Every row comes from one small tree of marks. Brackets hold a mark, then the marks that hang from it, in the order of their numbers. Every link used is in the known rows. Which tree was each row made from?
Known rows
[z309 z499 z731]: [  2 -17  -6   0   2  -7 -12  10  13   5 -15   7   0  -5 -14   9 -11   9
   7  -2 -11 -18  -8   4   9   4  19   2  -2  -8 -12  11  -6   1  -5   8
   1  -7  15   2 -23  -6  -1  -5  -6 -13   0]
[z564 [z499 z64 z212 [z801 [z952 z66 z70]]]]: [  8 -27 -20  -3  23   6 -10  37  17   2 -17   5  -3  -2 -13  10  -6   4
   0  -5  -7 -20 -16  -2  13  14  26  -7   2 -25  19  33  -7   4  -2 -12
   3 -35  17  -3 -27   6   3  -8  -8 -11  -7]
[z64 [z952 z70]]: [  5  -5  -7  -6   7   9 -11   8  16   7 -15  10  -3  -3  -8   8  -4   8
   0   0 -10  -8   0   5   9   9  20   0   3 -10  -1  -1  -6   3  -6   4
  10 -12  23   2 -24   7   2  -8  -4 -11  -3]
[z499 z212 z564]: [  4 -10  -7  -3   0  -4  -9  15   5   1 -17   8  -2  -1  -8   8  -8  10
   1   1  -7 -19  -7  -6   9  10  21 -14   3 -15   1  24  -8  -1  -5 -36
  16  -9  11   0 -23  13   4  -7  -2 -11  -2]
[z309 [z499 z64 [z212 [z413 z32]] z564] z731]: [ 24 -18  -9  -2   7 -11 -16  26  12   1 -16   6   0  -1 -14  16  -9  13
   6  -6 -17 -23 -21  -6   7   8  26 -13   0 -18  10  44  -3   7  -8 -41
   2  -7  13  -2 -27  -7   4  -1 -10  -4  -5]
[z536 z952]: [  2 -10  -7  -7   0   5  -9   7   3   6 -16   5  -2  -3  -7   3 -13  11
   1   2  -5 -11  -5   3   7   7  18   0  -2  -5  -6   6  -8  -1  -7  -1
  12 -11  17   2 -22   6   0  -9  -3 -11   0]
[z564 z499]: [ -1 -10  -7  -2  -1  -3   0  16   2   7 -14   7  -2  -3 -10   5  -8  10
   1   0  -7 -15  -8   4   9   9  17   4   1  -9  -6   4  -8  -1  -4   2
  10 -20  11   0 -22   7   2  -7  -3 -11   1]
[z801 z952]: [  1 -20  -6  -3  -2   9 -13   9   9   6 -15   9   1  -2  -8   6  -3   9
   1   2 -11 -13  -7   5   8   7  22   2  -4 -10  -4   6  -9   3  -5  -4
   8 -11  14   2 -24   6   4  -7  -3 -12  -1]
[z499 z64 [z212 z413] z801]: [  3 -10 -17  -2  11 -12  -8  26   7   2 -18   8  -3  -2  -7   9  -5   8
   1  -4  -8 -21 -22   0   7  10  21  -9   4 -20  15  42  -5   9  -6  -5
   6 -20   6  -3 -26   6   6  -7  -6  -4  -2]
[z499 z64]: [  1 -10  -8  -3   1  -3  -8  10   6   6 -17  11  -2  -2  -8   7  -7  10
   1   2 -10 -14 -11   8   8   9  19   2   1 -14  -4  19  -8   3  -4  -2
   7 -16   9  -1 -24   3   3  -7  -4 -11  -1]
[z801 [z952 z66]]: [  3 -27  -7  -2   2  10 -13   8   9   7 -16   9   1  -4  -8   6  -4   6
   0   0 -10 -11  -9   2  12   7  22   2  -2 -10  -1   9  -8  -2  -3  -4
   6 -15  20   3 -24   6   0  -9  -3 -13  -2]
[z801 [z952 z64 z66]]: [  1 -27  -7  -2   6   6 -15   7   9   9 -11   8  -1   0  -8   8  -4   3
  -1  -2 -11 -10  -7   1  15   7  24   1  -1 -13   1   9  -7   8  -1  -6
   3 -17  20   2 -25  -1   2  -9  -3 -13  -2]
[z309 [z499 [z212 z413] z564] z731]: [  6 -17  -7  -1   1 -11 -13  18  13   0 -14   4  -1  -2 -12  13 -11  10
   6  -8  -9 -20 -16  -7   8   6  21 -12   1 -16   1  38  -2   5  -6 -32
   2  -3  16   0 -25  -4   1  -5  -7  -6  -2]
[z801 [z952 z64 z66 z70]]: [  6 -24  -8  -2  12  10 -15   7  17   8 -11   7   0   1 -11   9  -7   1
  -2  -2 -10  -9  -3   0  16   8  25   2   0 -13   2   8  -7   8  -1  -6
   3 -17  21   2 -26  -2   1 -10  -4 -12  -4]
[z309 [z499 z564] z731]: [  2 -17  -5  -2  -3  -4 -19  15  13   3 -17   5  -1  -2 -15  11 -12   9
   7  -3 -10 -17  -5   6  11   6  20  -3  -1 -12 -12  23  -6   0  -5 -23
   3  -3  17   1 -24  -3   0  -4  -7 -13  -1]
[z32 z413]: [  0  -8  -5  -3  -2  -2  -4   7   3   6 -16  10   0  -3  -8   6  -9  13
   1   0  -9  -9  -9   3   9   5  17   2  -2 -12  -5  12  -8   6  -7   1
   6 -11  15   0 -22   7  -1  -8  -2  -6  -1]
[z499 z64 z564 [z801 [z952 z70]]]: [  7 -19 -17  -4  10  12 -25  31  19   1 -20   7  -3   0 -11  10  -6   6
   0   4  -9 -14  -5  12  12  12  27  -7  -3 -24   5  36  -7   5  -4 -36
   6 -19  15  -3 -29   8   6  -7  -9 -11  -6]
[z309 [z499 z564]]: [  3 -11  -5  -3  -5  -5 -21  15  15   4 -16   5  -1  -2 -12   9  -9   9
   2   0 -10 -16  -5   6  10   5  21  -3  -2 -13  -9  15  -7  -4  -6 -28
   9  -3  16   0 -22  -2   1 -11  -3 -12  -1]
[z309 [z499 [z64 [z952 z70]] z212 z801] z731]: [  9 -16 -18  -5  24  -2 -19  32  27   1 -19   5  -5  -3 -16  14  -6   5
   7  -6 -10 -22 -11   1   9  10  25  -9   3 -24  11  33  -2   9  -6   1
  -1 -16  22  -2 -28  -3   4  -2 -12 -12  -4]
[z413 z212]: [ 16 -10  -8  -1   2  -3  -9  10   4   5 -17  10  -2   1  -8   6  -8  12
   1 -13 -12 -16  -3  -3   7   6  20   2  -1  -8   7   4  -9   1  -6   3
  11 -14  10   3 -22   7   3  -9  -3 -10  -1]
[z536 [z499 [z212 z413]] [z952 z66 z70]]: [ 15 -15  -8  -6  12   1  -3  17   7   5 -14   0  -5  -1  -8   4 -14   8
  -1  -5   0 -10 -11  -8   9  10  21  -7   3  -6  11  20  -5  -1 -10 -13
   9 -21  27   0 -23  -2  -3 -13  -5  -4  -5]
[z801 [z952 z64 z70]]: [  2 -16  -7  -2   9  10 -15   8  16   8 -12   8  -1   1  -9   9  -5   4
  -1   0 -11 -11  -1   3  13   8  25   3  -2 -13   0   1  -8  13  -4  -8
   4 -13  16   3 -25   1   4  -8  -3 -12  -4]
[z64 [z952 z66 z70]]: [ 10 -13  -7  -6   9  11 -12   9  17   8 -15   8  -3  -5  -9   8  -5   5
  -1  -3  -9  -7  -2   2  13   9  21   0   4 -10   1   3  -5  -2  -5   6
   8 -17  28   2 -24   6  -2  -9  -4 -11  -3]
[z564 [z499 [z212 [z413 z32]] z801]]: [ 19 -10 -16  -2  10  -9  -2  35   1   2 -12   5   0  -5  -9  12  -5  11
   2  -3 -13 -27 -14  -6   7   9  21  -6   3 -12  18  21  -7   3  -7  -1
  13 -25   7  -2 -23  11   5  -5  -6  -3  -5]
[z309 [z499 z64 [z212 [z413 z32]] z801] z731]: [ 23 -19 -18   0  18 -15 -16  32  13   1 -15   5   0  -4 -13  16  -9  10
   7  -7 -17 -29 -20  -3   5   6  25  -8   0 -18  16  39  -3   9  -7  -4
   1 -16  10  -2 -27  -7   4  -1 -12  -4  -5]
[z499 z64 z212 z801]: [  3 -11 -18  -3  14 -10 -10  27   8   1 -20   9  -2  -2  -8   8  -7   8
   2   1  -9 -24 -15   2   7  10  21  -8   3 -20   9  34  -8   5  -5  -4
  10 -22   7  -3 -26   9   6  -6  -6 -11  -1]

Which tree is each row?
[  2 -10 -10  -3   5 -10   4  23   3   4 -15   7  -2  -2  -8   9  -7  12
   2  -6  -7 -16 -28  -5   5  10  19  -6   4 -18  13  34  -6  10  -7 -13
   6 -23   7  -3 -24   1   4  -9  -5  -3  -2]	[z564 [z499 z64 [z212 z413]]]
[  9  -7 -18  -7  21   3 -13  28  18   2 -19   8  -5  -2 -10  10  -3   5
   1  -1  -9 -19  -8   2   9  12  24 -10   5 -23  15  27  -4   8  -6  -1
   9 -21  16  -2 -27  10   7  -6  -9 -10  -5]	[z499 [z64 [z952 z70]] z212 z801]
[ 24 -17 -17  -1  16   6  -9  36  12   2 -11   4   1  -3 -11  12  -2   9
   0  -3 -15 -23 -12  -8   9  10  27  -6  -1 -14  23  17  -7   7  -7  -9
   8 -26  11  -1 -26   8   5  -5  -7  -3  -9]	[z564 [z499 [z212 [z413 z32]] [z801 [z952 z70]]]]
[  6 -17  -8  -8  11  -1  -8  23   6   6 -20   7  -6  -4  -8   7  -1   6
   0  -1  -6 -12 -15  -1   6  13  22  -7   5 -16  11  25  -4   2  -6 -12
  11 -24  27  -1 -23   1   4  -8  -6 -12  -2]	[z536 [z499 [z64 [z952 z66]] z212]]
[  4  -9  -8  -9   2   1 -13  22  11   3 -20   8  -5  -1  -6  11   1   9
   0  -4 -10 -11 -19  -1   4  12  23 -15   4 -22  13  42  -2  10  -8 -41
  10 -10  16  -2 -26   7   8  -7  -6  -4  -4]	[z499 [z64 z952] [z212 z413] z564]
[  6 -14  -7  -1  12  -2 -10   4  12   9 -11   9  -2   0 -10   9 -12   2
  -1  -3  -8 -11   2   1  18   8  21   3   5 -11   0   7  -8   4  -1   2
   5 -20  18   2 -24   0  -1 -11  -3 -11  -3]	[z952 z64 z66 z70]
[  6 -19 -17  -2  17   5 -22  27  18   1 -16   4  -2   5 -10  11  -4   2
  -1   0  -9 -20   1  -3  15  12  28 -15   1 -23  12  30  -7  13  -4 -40
   9 -15  14  -2 -28   9   7  -7  -6 -11  -6]	[z499 z212 z564 [z801 [z952 z64 z70]]]
[  4 -20 -16  -3   4   3 -17  29  11   0 -19   5  -1  -1  -7   9   0   6
   0  -2 -10 -20 -15  -3   7  10  25 -15  -2 -21  14  42  -4   7  -6 -38
   9 -10  13  -1 -27  13   7  -7  -5  -5  -4]	[z499 [z212 z413] z564 [z801 z952]]
[ 20 -10 -18  -8  14  -2  -8  42   6   4 -16   7  -4  -4  -9  14   2  10
   2  -3 -15 -22 -21  -4   3  14  24  -8   4 -20  25  28  -4  11  -9  -7
  10 -28  15  -4 -26   7  10  -4 -10  -2  -6]	[z564 [z499 [z64 z952] [z212 [z413 z32]] z801]]
[  2 -18 -16  -2  14   5 -12  29  14   5 -12   2  -2   1 -12   9  -4   3
   0  -1  -9 -16  -4   5  14  10  25   1  -1 -18   6  11  -9  12  -2  -2
   4 -27  14  -1 -26   3   5  -8  -6 -11  -5]	[z564 [z499 [z801 [z952 z64 z70]]]]
[  5 -30 -15  -4   6   6 -24  37   7   3 -20   2  -4  -1  -9   6  -2   4
   0   0  -7 -13 -12  15  10  14  27  -6  -3 -21   5  43  -7   0  -5 -39
   9 -23  23  -4 -27   3   5  -8 -10 -12  -3]	[z536 [z499 z64 z564 [z801 [z952 z66]]]]
[  6 -19  -9  -2   6  -9 -16  24  15   0 -19   6  -2  -1 -15  12 -12   9
   7  -5  -9 -22 -15  -1   8   9  24 -13   1 -21   0  43  -5   5  -5 -37
   3  -8  13  -2 -26  -3   3  -3  -9 -13  -2]	[z309 [z499 z64 z212 z564] z731]
[ 22 -10  -9  -4   2  -6 -11  22   4   2 -15   8  -1   0  -7  12  -6  13
   1   0 -16 -20 -17  -7   6  11  24 -13   2 -18  13  37  -6   6  -8 -45
  13 -14   7  -2 -26   5   6  -6  -6  -3  -6]	[z499 z64 [z212 [z413 z32]] z564]
[ 21 -21 -15  -3   6   5 -18  31   8  -1 -16   5   1  -2  -7  13   1   9
   0   0 -16 -24 -12  -6   7  10  28 -14  -2 -18  18  33  -5   6  -8 -40
  14 -12  12  -1 -27  13   9  -4  -6  -4  -7]	[z499 [z212 [z413 z32]] z564 [z801 z952]]
[  3 -30 -16  -1  14  -2 -25  30  18   0 -15   2  -2   2 -15  13  -6   1
   6  -4 -10 -26  -8  -2  13   9  28 -14  -2 -23   6  38  -4  14  -5 -37
   0  -9  19   0 -28  -1   8  -2  -9 -14  -4]	[z309 [z499 z212 z564 [z801 [z952 z64]]] z731]
[  2 -10  -8  -2   3  -8   5  20   2   4 -13   7  -1  -3  -8   7  -6  12
   1  -5  -7 -17 -21  -8   7  10  18  -4   4 -12   9  19  -7   5  -6  -6
   8 -19   8   0 -21   5   3  -9  -2  -4  -2]	[z564 [z499 [z212 z413]]]
[ -3 -21 -15  -2   8   3 -18  20   9   6 -15   7  -1   0  -8   8  -1   4
   1   1 -11 -17  -5   7  11   8  25   1  -3 -16   4  12  -8  13  -2  -1
   7 -18  13   0 -26   4   7  -6  -6 -13  -2]	[z499 [z801 [z952 z64]]]
[  3 -17 -17  -2  19   1  -8  32  15   4 -11   2  -2   1 -10  12  -2   5
   0  -7  -8 -19 -15  -7  12  11  24  -5   2 -20  21  24  -5  18  -5 -10
   2 -26  11  -2 -27   2   6  -8  -6  -4  -6]	[z564 [z499 [z212 z413] [z801 [z952 z64 z70]]]]
[  5 -16 -19  -8  16  -3  -6  38   9   5 -16   6  -6  -5  -9  11   1   4
   1  -8  -6 -15 -24  -1   8  13  22  -9   8 -24  23  41  -2   7  -5  -5
   4 -32  21  -4 -26   6   6  -7  -9  -4  -4]	[z564 [z499 [z64 [z952 z66]] [z212 z413] z801]]
[  4 -17  -9  -6  12  -3 -13  21  18   4 -19   9  -4  -4 -14  13  -5   8
   7  -5 -11 -19 -16  -2   5   9  23  -8   1 -19   4  27  -3   9  -6  -5
   1 -11  21  -1 -26  -5   5  -1  -9 -13  -1]	[z309 [z499 [z64 z952] z212] z731]
[  7 -11 -16  -9  10  -6 -25  37  21   1 -21   4  -5  -1 -10  13   0   6
   1  -5 -10 -18 -18   3   5   9  26 -14   3 -26  15  49  -1  10  -9 -35
   6 -12  18  -4 -27  -1   8  -9  -9  -5  -4]	[z309 [z499 [z64 z952] [z212 z413] z564 z801]]
[  1 -10 -15  -9   4   5 -23  31  10   3 -21   7  -6  -2  -8  10   0   6
   1   2  -9 -14  -6  15   7  13  24  -9   3 -23   2  37  -5   5  -5 -27
  11 -14  19  -3 -27  11   9  -5  -9 -10  -2]	[z499 [z64 z952] z564 z801]
[  4 -19 -17  -1  15 -16 -13  30  15   1 -17   6  -2  -3 -13  12  -9   8
   7  -8 -10 -25 -25   0   6   7  22  -7   1 -21  13  46  -2  11  -6   0
  -4 -17  12  -2 -27  -8   4  -3 -11  -6  -3]	[z309 [z499 z64 [z212 z413] z801] z731]
[ -2  -9  -8  -8   2   4  -6  23   7   8 -15   9  -4  -4  -9   7  -1  10
   2  -2 -10 -10 -16   9   5  12  19   1   3 -16   3  14  -6   7  -5  -4
   8 -23  18  -2 -23   3   6  -6  -6 -11  -1]	[z564 [z499 [z64 z952]]]
[  7 -28 -18  -4  10   3 -20  32  13   0 -19   6  -2  -1  -8  11  -1   5
   0  -4  -8 -17 -22  -1  11  12  28 -14   0 -28  20  58  -4   7  -4 -44
   4 -21  18  -3 -29   6   6  -9  -8  -5  -5]	[z499 z64 [z212 z413] z564 [z801 [z952 z66]]]
[  8 -26 -13  -3  14   6 -22  31  14   5 -14   0  -4   4 -11   9  -5   1
  -2   0  -7 -13   0   9  16  13  29  -5   0 -17   5  26  -7   5  -4 -35
   7 -24  28  -1 -27   1   4 -10  -9 -12  -5]	[z536 [z499 z564 [z801 [z952 z64 z66 z70]]]]
[ -2 -10 -16  -8   9   2 -10  36   7   5 -18   6  -5  -4 -11   8   0   7
   2   0  -8 -15 -14  13   7  13  20  -1   3 -20   7  22  -6   7  -5   2
   8 -28  18  -3 -24   7   8  -5  -9 -11  -2]	[z564 [z499 [z64 z952] z801]]
[  9 -20 -16  -7  14  -3  -8  28   1   2 -20  -1  -6  -3  -9   2 -12   5
   1  -1   1 -19  -8  -2   8  11  21 -10   1  -9   8  24  -7  -5  -7  -5
  15 -27  26  -1 -22   7   1 -10  -6 -12  -2]	[z536 [z499 z212 z801] [z952 z66]]
[ 20 -10 -18  -3  13 -11  -4  38   2   3 -14   6  -1  -2  -9  13  -5  11
   2  -3 -13 -27 -21  -4   5  12  23  -6   3 -19  22  35  -7   8  -6  -8
   9 -30   4  -4 -25   6   7  -6  -8  -2  -5]	[z564 [z499 z64 [z212 [z413 z32]] z801]]
